Each row was made from one walk, in order. Every step used is in the known rows, and no mark comes twice. Write each row's walk.
Known rows
vabek -> laton -> giladof -> mugof: [-10, -1, 12, 12, -1, -12, 9, -28, 8, -10, 6, 0, -1, -4, -3, 6, 10, 6, 1, 7, -3, -34, 9, 9, -14, 4, 1, 12, 8, 9, -3, -2, 8, 17, -4, 10, -6, 2, 1]
mugof -> giladof: [-1, 7, 4, 2, -6, -2, 2, 7, -3, -9, -7, 4, 6, -11, -3, 0, 18, 10, 1, 5, -6, -17, 5, 10, -13, -6, -3, 11, 11, -4, -1, -4, -2, -4, 3, -9, 0, -1, 2]
zukup -> veku -> mugof -> giladof -> laton: [-13, -5, 2, 8, 1, 13, -2, -8, -15, -28, -3, 5, 11, -9, -27, -8, 19, 12, 3, 0, 13, -27, 1, 14, 7, -22, -8, 17, 29, -9, -7, 1, 6, -9, 16, -23, 5, 21, 7]
zukup -> veku -> laton -> zezuk -> mesek: [-15, -10, 4, 7, -7, 7, -5, -36, -14, -3, -5, 9, 21, 13, -27, -15, -17, 1, -18, -8, 14, -7, -18, -5, 13, 6, -1, -11, 8, -5, -5, -5, -21, -14, 10, -13, 3, 20, 13]
zezuk -> mesek: [1, 2, 8, 0, -9, -4, 4, -2, -3, 14, -1, 10, -5, 6, -6, -10, -6, -5, -6, 4, 2, -4, -8, 4, 1, 0, 7, -10, -9, -2, -7, 7, 5, -11, -5, -6, -3, -3, 7]
zukup -> veku -> mugof -> giladof -> laton -> zezuk -> mesek: [-15, -7, 9, 13, -3, 15, 1, -25, -6, -13, -13, 15, 9, 4, -44, -22, 9, 12, -4, -5, 7, -34, -15, 12, 7, -23, -2, 8, 27, -13, -5, 4, -6, -13, 15, -22, -2, 28, 15]
zukup -> laton -> zezuk -> mesek: [-14, -5, 15, 7, -9, -6, 1, -29, -10, 2, -9, 9, -1, 14, -22, -21, -12, 0, -18, -11, 4, -4, -17, -3, -9, -2, 5, 1, 0, -4, 0, 7, -18, 4, 0, -10, -3, 4, 10]
zukup -> laton -> giladof: [-11, -6, 12, 12, -10, -10, 8, -17, -12, -5, -1, -1, -10, -1, -7, -20, 1, 9, -10, -8, 4, -6, 4, 2, -18, 4, 0, 16, 8, 6, -8, 1, -16, 13, -1, -8, -5, 9, -2]
zukup -> veku -> laton: [-10, -11, -1, 4, -3, 6, -7, -21, -21, -15, 2, 1, 22, -4, -12, -1, -7, 4, -9, -8, 18, -2, -3, -1, 13, 4, -5, -5, 9, -3, -8, -9, -9, -13, 7, -13, 8, 14, 4]
giladof -> laton -> mugof: [-14, 2, 1, 11, 17, -1, 5, -15, -22, -13, 4, 0, -7, 1, -8, -3, 8, -5, -5, -9, 1, -13, -5, -3, 7, -12, 3, 13, 3, -4, -3, 5, -6, -2, 5, 7, -2, 9, -12]
veku -> mugof -> zukup: [-1, 1, -5, -1, 8, 6, -5, 21, 3, -2, 5, -6, -4, -8, -7, -2, -1, 0, 15, 1, -6, -8, 9, 9, -4, -16, 1, -7, 1, -6, 1, -4, 14, -35, 13, -13, -9, 1, 13]
vabek -> laton -> giladof -> mugof -> zukup -> veku: [-8, -1, 7, 9, -1, -12, -5, -22, 14, -25, 9, -2, 3, -11, -11, 4, 14, 12, 4, 12, -6, -39, 18, 15, -3, 7, -7, 9, 19, 22, -2, -14, 8, 5, 3, 2, -7, 18, 4]
mesek -> zezuk: [-10, -4, -1, -4, 7, -1, -2, 4, 7, 12, 0, 6, -3, 10, -1, 8, 3, -10, 5, -3, -3, -5, 3, 4, 7, -2, 2, 7, 4, -12, -6, -1, -2, 9, 3, 8, -2, 2, 8]
mugof -> giladof -> laton -> zezuk: [-10, 1, 4, 3, -1, -2, 1, -21, -4, -11, -20, 3, -3, -1, -19, -6, 19, 12, -6, -10, -7, -27, -7, 9, -11, -16, -9, 27, 26, -12, 11, -1, -19, 7, 13, -11, -5, 15, -2]
mugof -> giladof -> laton -> zukup: [-11, 3, 6, -2, -12, -3, -7, -5, -8, -19, -12, -5, -16, -17, -19, -7, 13, 10, -2, 1, -13, -23, -2, -1, -15, -26, -12, 21, 22, -11, 17, -4, -12, -7, 17, -12, -13, 17, -6]
laton -> giladof -> mugof -> zukup: [-2, 15, -3, 10, 3, -7, 6, 1, 6, 1, 14, -3, -12, -12, 0, -3, 12, 10, 9, 13, -17, -24, 10, 8, -4, -7, 6, 15, 10, 5, -2, -15, 8, -3, 9, 0, -21, 11, -3]
mugof -> laton: [-8, -6, -4, -5, 3, -5, -2, 2, -2, -12, -17, 1, -1, -8, 1, 0, 6, -1, -7, -3, 6, -15, 3, 15, -3, -4, -5, 9, 8, 1, 4, 5, -3, -14, 5, -12, 11, -4, -2]
vabek -> veku -> laton: [-1, -9, -7, 2, -1, -4, -9, -19, -10, -9, -14, -4, 17, -12, -1, 7, -10, 4, -6, -9, 19, -7, 2, 4, -6, 1, -6, -8, 4, -2, -11, -3, -7, -20, 5, -5, 1, -2, 7]
laton -> giladof -> mugof: [-5, 8, 2, 17, -1, 0, 15, -14, 2, 5, 13, 2, -2, 0, -6, -3, 9, 9, 4, 11, -4, -17, 2, 0, -1, -3, 8, 14, 9, 2, -7, -7, 5, 11, 2, 11, -14, 9, -5]
vabek -> laton -> giladof -> mugof -> zukup: [-7, 6, 7, 5, 0, -20, 0, -11, 13, -13, 7, -5, -10, -14, -3, 8, 16, 4, 7, 9, -12, -41, 19, 16, -20, -3, -3, 11, 9, 12, 4, -11, 9, -5, 5, 2, -15, 2, 3]
giladof -> laton -> zukup: [-11, -5, -1, -6, -5, -2, -13, -13, -7, -8, -8, -9, -22, -4, -16, -7, -1, -4, -4, -3, -7, -8, -5, -13, -3, -15, -12, 13, 11, -9, 19, 0, -10, -1, 12, -2, -10, 18, -10]
laton -> mugof -> zukup -> veku: [-7, 12, 3, 6, 22, -3, -7, 1, -7, -23, 13, -1, 6, -2, -10, -3, 2, 1, 6, 0, -3, -16, 2, 7, 13, 9, 2, -5, 10, 14, -8, -11, -3, -18, 11, 1, -7, 10, -3]

Which walk is each row?
[-11, 8, -4, 2, 19, -8, -1, 2, -14, -14, -1, -4, -21, -8, -5, -6, 11, -6, 2, -4, -9, -20, 2, 6, 1, -14, -1, 13, 5, -4, 5, 1, -1, -23, 12, -1, -11, 5, -9]
giladof -> laton -> mugof -> zukup
[-15, 7, -2, 4, 20, -1, -9, -7, -18, -29, 4, -2, -4, -4, -15, -7, 8, 0, 1, -5, -1, -24, 0, 5, 16, -7, -5, 9, 16, 4, -4, -6, -1, -12, 13, -3, -5, 21, -10]
giladof -> laton -> mugof -> zukup -> veku
[-5, -6, 4, 1, -2, -7, 9, -2, 2, -7, -17, -1, -11, -9, -1, -8, 7, 2, -9, -4, -2, -20, 3, 20, -12, 2, -2, 20, 13, 7, -2, 3, -10, -9, 7, -8, 1, 2, -3]
mugof -> laton -> giladof
[-15, -7, 2, -7, -2, 0, -20, -7, 1, -31, -15, -5, 3, -6, -22, -2, -1, 2, -8, -2, 2, -16, -2, 0, 7, 3, -11, 3, 22, 7, 9, -5, -10, -11, 18, -13, 2, 14, -6]
mugof -> laton -> zukup -> veku
[-12, -11, -4, 1, 7, 8, 1, 9, -3, -11, -10, -3, 0, -5, -10, 0, 0, -4, 0, -3, 10, -13, 4, 16, -2, -13, 3, 6, 10, -7, -3, 6, 8, -29, 13, -19, 9, -5, 6]
veku -> mugof -> laton
[-3, 13, 1, 8, 21, -9, 0, 10, -7, -10, 5, -5, -9, -6, 1, 2, 5, -7, 8, -1, -14, -12, 4, 6, -1, 1, 6, -1, -2, 4, -4, -4, -1, -23, 10, 5, -14, -4, -4]
laton -> mugof -> zukup
[0, -11, 16, -1, -7, -14, 9, -17, 12, -11, -10, -5, -8, -6, -3, -2, 4, 0, -5, -2, 0, -20, 12, 13, -21, 14, -5, 4, 3, 15, 2, 6, -4, 9, -5, 5, -4, -2, 7]
vabek -> laton -> giladof
[-18, -1, 3, 19, 14, 6, -1, -24, -33, -23, 10, 3, 22, 1, -15, 1, -7, 0, -8, -11, 14, -7, -5, -2, 21, 9, 5, -5, 6, -1, -16, -9, -10, -21, 12, -1, 5, 14, -2]
zukup -> veku -> laton -> mugof
[-9, 7, -5, 5, -2, -5, 11, -8, -16, -1, 11, -5, -4, -16, -3, 0, 4, 10, 1, 4, -4, -23, 9, 12, -7, -13, 5, 14, 9, -7, -6, -18, 0, -29, 15, -9, -20, 16, 1]
veku -> laton -> giladof -> mugof -> zukup
[-4, 2, -7, 12, 3, -10, 0, -20, -5, -8, 2, -7, 4, -21, -2, 3, 0, 15, 2, 5, 4, -30, 7, 13, -13, -7, -1, 8, 13, 4, -13, -18, 2, -26, 14, -1, -23, 8, 4]
vabek -> veku -> laton -> giladof -> mugof -> zukup
[-19, 10, 15, 18, 9, -7, 7, -11, -32, -28, 2, 6, 2, -9, -10, -2, 14, 11, -5, -7, -1, -18, 4, 12, -18, -10, 7, 14, 10, -2, -12, -2, -12, 2, 7, -7, 3, -4, -2]
zukup -> laton -> mugof -> giladof
[-20, 1, 9, 23, -5, -9, 11, -28, -14, -6, 13, 5, -3, -1, -10, -10, 7, 13, -4, 3, 4, -14, 4, 0, -9, -8, 8, 21, 11, 0, -10, -8, -2, 18, 0, 0, -10, 10, -5]
zukup -> laton -> giladof -> mugof
[-9, -5, 7, 8, -1, -2, 5, 5, -9, -6, 3, -7, -17, -13, -13, -22, -3, 10, 4, -9, -2, -13, 11, 13, -21, -10, 2, 10, 9, 0, -7, 2, -2, -26, 11, -20, -15, 5, 12]
veku -> mugof -> zukup -> laton -> giladof
[-7, -5, 6, 2, 0, 5, -18, -11, 4, -19, 2, -3, 2, 0, -21, -4, -7, 6, 2, 0, -3, -2, -6, -18, 12, 7, -12, -4, 14, 6, 7, -10, -9, 3, 9, 0, -7, 22, -4]
laton -> zukup -> veku
[-4, -3, 4, 1, -7, -2, -4, -10, -13, -11, 0, -5, 6, -13, -11, -13, -1, 9, -6, -8, 4, -15, 3, 13, 0, 6, -7, 5, 14, 5, -8, -17, -10, -31, 15, -18, -12, 22, 6]
mugof -> zukup -> veku -> laton -> giladof
[-9, 0, 13, 4, 17, -11, -12, -12, -1, -37, 3, -2, 6, -8, -10, 10, 3, -3, 4, 0, -3, -31, 13, 14, -1, 13, -7, -8, 7, 20, 0, -6, 2, -13, 6, 5, 0, 3, 6]
vabek -> laton -> mugof -> zukup -> veku
[-7, -7, 2, 9, 10, 16, -5, -3, -2, -13, 10, 3, 13, 5, -20, -4, -5, 6, 8, -2, 9, -2, -2, 1, 17, -1, 0, -8, 10, 2, -12, -1, 11, -6, 7, -8, 2, 12, 8]
zukup -> veku -> mugof
[-5, 1, 8, 4, -7, -14, 3, 0, -10, -6, -6, -6, -17, -16, -4, -19, 3, 11, -4, -9, -5, -14, 10, 11, -22, -2, -3, 15, 10, 7, 1, -4, -9, -7, 4, -13, -15, 6, 5]
mugof -> zukup -> laton -> giladof
[-16, -5, 1, -1, -6, 1, -9, -13, -17, -5, -3, -8, -3, -10, -10, 0, -14, 1, -5, -9, 0, 3, -4, -12, -9, -6, -6, -3, 2, -11, 9, -10, -16, -26, 15, -6, -8, 9, 1]
veku -> laton -> zukup
[-17, -2, 7, 5, -3, 10, -6, -2, -10, -19, -4, -5, -12, -14, -29, -5, 12, 5, 8, -5, -9, -22, 1, 0, -12, -31, -7, 17, 22, -19, 9, -2, -2, -22, 22, -18, -15, 17, 5]
veku -> mugof -> giladof -> laton -> zukup
[-17, 4, -1, 11, 13, 2, 9, -14, -33, -11, 6, 1, 7, -3, -6, 6, -7, -6, -6, -11, 5, -3, -4, 3, 1, 1, 8, -4, -2, -11, -10, -4, -11, -25, 11, 3, 3, -1, -2]
veku -> laton -> mugof
[-17, -7, 4, 11, 7, 16, -2, -22, -5, -29, -9, 4, 14, -1, -37, -10, 11, 15, 0, -6, 6, -31, -7, 8, 8, -17, -11, 17, 36, -11, 2, -4, -10, -1, 21, -18, 0, 29, 9]
zukup -> veku -> mugof -> giladof -> laton -> zezuk
[-8, 14, 10, 16, 12, -2, 9, 3, -15, -19, -1, 5, 4, -7, -7, 6, 17, 5, 2, 3, -10, -20, 3, 10, -7, -6, 7, 10, 6, 0, -11, -2, -7, -5, 9, 1, -3, -4, -3]
laton -> mugof -> giladof
[-4, -7, -3, 5, 8, -9, -13, -3, -2, -17, -6, -6, 0, -16, -12, -4, -11, 9, 6, -7, 13, -13, 12, 11, -17, -15, -5, -6, 8, 3, -10, -2, 8, -25, 9, -19, -6, -4, 18]
vabek -> veku -> mugof -> zukup -> laton
[-12, -14, 4, 5, 5, 7, 2, -9, 6, -1, -18, 7, -1, 10, -27, -9, -10, -7, -7, -6, 2, -20, -13, 14, -3, -9, 7, 0, 8, -7, 0, 15, -4, -33, 14, -20, 4, -2, 19]
veku -> mugof -> laton -> zezuk -> mesek
[-17, 5, -12, 5, 2, 2, -13, -15, -18, -16, 17, 0, 18, -10, -10, 5, 2, 12, 4, 4, 9, -19, 5, 4, 14, -10, -2, 1, 14, -7, -5, -27, 7, -21, 15, -14, -5, 20, 2]
giladof -> mugof -> zukup -> veku -> laton
[-6, 1, 7, 11, 0, 14, -4, 3, -3, -22, 5, 7, 21, -7, -22, -1, 14, 16, 7, 5, 8, -20, 2, 12, 5, -9, -2, 3, 20, -1, -13, -6, 7, -12, 12, -17, 3, 11, 11]
zukup -> veku -> mugof -> giladof
[-17, -9, 19, 5, -2, 6, -18, -12, 7, -44, -4, -4, 11, -15, -36, 9, 6, 10, 7, 5, -2, -33, 12, 8, -16, -5, -16, -1, 27, 7, 5, -4, 2, -13, 16, -13, -1, 10, 18]
vabek -> laton -> zukup -> veku -> mugof -> giladof
[-18, 9, -3, 10, 2, -11, -8, -10, -14, -11, 13, 1, -4, -10, -2, -1, 6, 7, 5, 3, -1, -17, 11, 5, -11, -19, 3, 13, 8, -6, 0, -15, 10, -2, 6, -16, -7, 2, -1]
giladof -> mugof -> zukup -> laton
[-14, 9, -2, 7, 13, -7, 0, 1, -28, -11, 5, -7, 0, -12, -1, 4, -2, -3, 1, -9, -2, -12, 5, 8, -7, -4, 5, -4, 0, -10, -4, -9, -7, -45, 18, -5, -9, -1, 2]
veku -> laton -> mugof -> zukup
[-20, 8, 5, 13, -1, -9, -5, -25, -7, 1, 7, 9, -9, 5, -20, -11, 0, 7, -5, 4, -2, -22, -6, 3, -10, -16, 7, 5, 5, -8, 2, -10, -7, -5, 7, -14, -14, 8, 9]
giladof -> mugof -> zukup -> laton -> zezuk -> mesek
[-6, 2, 1, -1, -8, -4, 3, -3, -12, -12, -15, 2, -8, -14, -7, -8, 22, 8, -5, 0, -2, -24, 4, 11, -9, -20, -9, 23, 17, -12, 5, 2, -3, 2, 8, -15, -1, 8, -4]
mugof -> giladof -> laton
